What can hang from each mark:
z834: z254 z510
z382: z510
z254: z834
z258: z254 z834
z289: z382
z510: z237 z258 z289 z382 z834
z237: z254 z289

Each row was made from one small tree. The marks that hang from a mark follow it in brackets, in the order of their numbers. Every link used is in the known rows. Write each row's tree.
In the rows, zero is written as 128.
Known rows:
z254{z834}: [131  97 131 147 131 127 103 141 157 116 132 128 126 136 121 135 138 130
 125 118 129 111]
z289{z382{z510{z258}}}: [101 134  80 131 147 123 149 145 114 108 129 127 121 112  93 116 130 133
 110 140 115 116]
z510{z258{z254 z834} z289{z382}}: [ 82  93 101 133 138 114 110 150 155  78  85 141 105 102 112 155 121 200
 116 179 137 129]
z382{z510{z237}}: [144 101 109 132 135 125 142 148 108 103 118 135 132 128  99 102 142 157
 112 135 106 129]
z510{z834}: [120  90 111 152 132 131 135 148 136 109 130 131 130 133 109 127 139 152
 124 147 123 118]
z258{z254 z834{z510{z289 z382}}}: [104  64 122 146 151 115 141 159 146  72 100 149 115 109 117 134 139 158
 109 167 123 138]
z289{z382{z510{z237 z258{z834}}}}: [114  67  93 138 147 115 139 156 142  82  99 139 122 111  73 113 143 184
  97 164 114 105]
z289{z382{z510{z237 z258 z834{z254}}}}: [114  94  67 141 145 120 152 178 125  58  99 130 139 118  91 104 125 161
  98 161 109 125]
z237{z254 z289}: [145 115 132 131 117 139 119 154 113 118 121 121 128 116 121 130 127 108
 120 128 147 157]
z254{z834{z510}}: [138  97 143 136 141 125 117 148 147 102 140 130 136 136 114 124 153  98
 115 107 117 119]
z834{z254 z510{z237{z289{z382}}}}: [141 113 117 129 129 117 141 145 125  80 105 140 141 112 126  95 138  67
  80 110 139 167]
z254{z834{z510{z258 z382}}}: [111 101 117 150 151 113 137 160 150  77 132 132 135 126  97 127 128 153
 111 144 111 130]
z237{z254{z834} z289{z382{z510}}}: [130  70  96 155 139 142 115 175 136 104 135 124 115 110  86 110 156  72
  90 107 138 119]
z382{z510{z237{z254} z834}}: [147  69 102 145 133 140 139 187 116  80 113 127 137 126  78  97 146 162
 106 160  97 119]
z258{z254}: [117 122 134 101 125 130 119 135 131 119 113 129 117 123 140 135 134 142
 136 125 120 130]
z834{z254 z510{z237{z289} z258 z382}}: [138 114 109 135 137 104 157 166 108  53  96 137 149 113 116 117 106 150
  98 152 130 190]
z258{z254 z834{z510{z237 z289}}}: [130  61 141 130 136 113 114 158 140  61  81 153 125 117 114 132 152 187
 108 163 117 150]
z237{z254 z289{z382}}: [121 117 115 137 123 138 124 147 132 121 124 123 119 105 115 114 132  84
  97 121 152 142]
z834{z254 z510}: [152 141 138 104 137 124 144 144 115 107 122 126 149 128 145 123 121  56
 126 111 125 146]
z510{z237{z289} z258 z834{z254}}: [138  89 100 143 121 117 129 175 115  57  88 134 147 125 108 138 113 198
 116 166 138 174]
z237{z254{z834{z510{z258}}} z289{z382}}: [121  99 120 137 137 128 113 173 142  78 125 123 130 109  89 123 143  95
  93 125 136 146]
z382{z510{z237 z258 z289 z834}}: [119  85  64 178 140 116 140 183  98  45 101 144 134 125  69 127 128 252
 108 197 106 155]

Which tree is each row?
[112  65 113 168 144 109 115 172 158  43 100 151 119 120 112 107 143 192
  91 154 107 154]  z258{z254{z834{z510{z237 z289 z382}}}}
[111  82  99 159 130 123 144 186 142  57  97 125 136 118  84 105 110 234
 104 202 106 141]  z510{z237{z254} z258 z382 z834}
[127  69  74 187 138 123 140 175 108  62 110 145 132 128  78 112 146 208
 100 176 109 144]  z382{z510{z237 z289 z834}}
[131 106 132 105 125 112 126 160 103  64  93 137 132 115 109 131 138 191
 114 144 118 186]  z834{z510{z237{z289} z258{z254}}}
[158 117 152 113 124 130 130 159 123  91 112 128 145 123 111  95 137 117
 105 137 106 146]  z834{z510{z237{z254}}}
[121  92 129 115 125 115  86 161 158  70  91 133 121 129 114 137 133 233
 127 150 107 134]  z510{z237 z258{z254{z834}}}
[125 100 116 149 131 118 142 137 126  91 117 144 132 112 102  90 157 104
  75 117 134 158]  z834{z510{z237{z289{z382}}}}
[132 107 100 128 134 135 137 161 128  99 114 127 124 111  93  79 141 117
  88 135 108 118]  z289{z382{z510{z237{z254}}}}
[ 87  99  76 189 136 126 130 148 145  90 122 142 119 118 101 120 136 154
  95 162 137 131]  z510{z289{z382} z834}
[136 119 101 124 136 118 139 156 100  86 110 130 135 125  88 119 126 202
 119 158  99 141]  z382{z510{z237 z258}}
[107 111 122 111 139 107 148 159 129  59  95 137 130 114 110 109 126 205
 110 164  95 155]  z834{z510{z237 z258{z254} z382}}
[130  97 115 138 121 129 121 180 133  67  97 123 141 125  88 119 118 224
 119 187 107 140]  z510{z237{z254} z258 z834}
[136  89 118 153 121 127 136 163 129  88 103 133 127 110 106  99 122 158
  93 154 136 166]  z510{z237{z254 z289} z382}
[111  82  92 158 121 128 124 179 135  63  98 129 130 108  78 109 132 193
  87 173 132 155]  z510{z237{z254 z289{z382}} z258 z834}
[124  67 120 134 123 123 114 165 151  77  83 132 124 101  87 123 132 178
  91 168 143 142]  z510{z237{z254 z289{z382}} z258{z834}}
[114  90  82 154 126 115 132 168 133  58  89 135 138 114 103 120 119 171
  93 159 142 160]  z510{z237{z289{z382}} z258 z834{z254}}
[135  62  94 160 139 129 147 168 117  83 119 136 135 131  80 103 155 182
 108 154 101 120]  z382{z510{z237 z834}}
[149 119 109 112 132 128 131 176 100  81 103 120 136 119  88 112 119 186
 117 163  99 143]  z382{z510{z237{z254} z258}}
[ 99 111  69 176 143 113 147 179 126  52  99 135 136 120 117 144  85 196
 116 198 134 162]  z510{z258 z289 z382 z834{z254}}
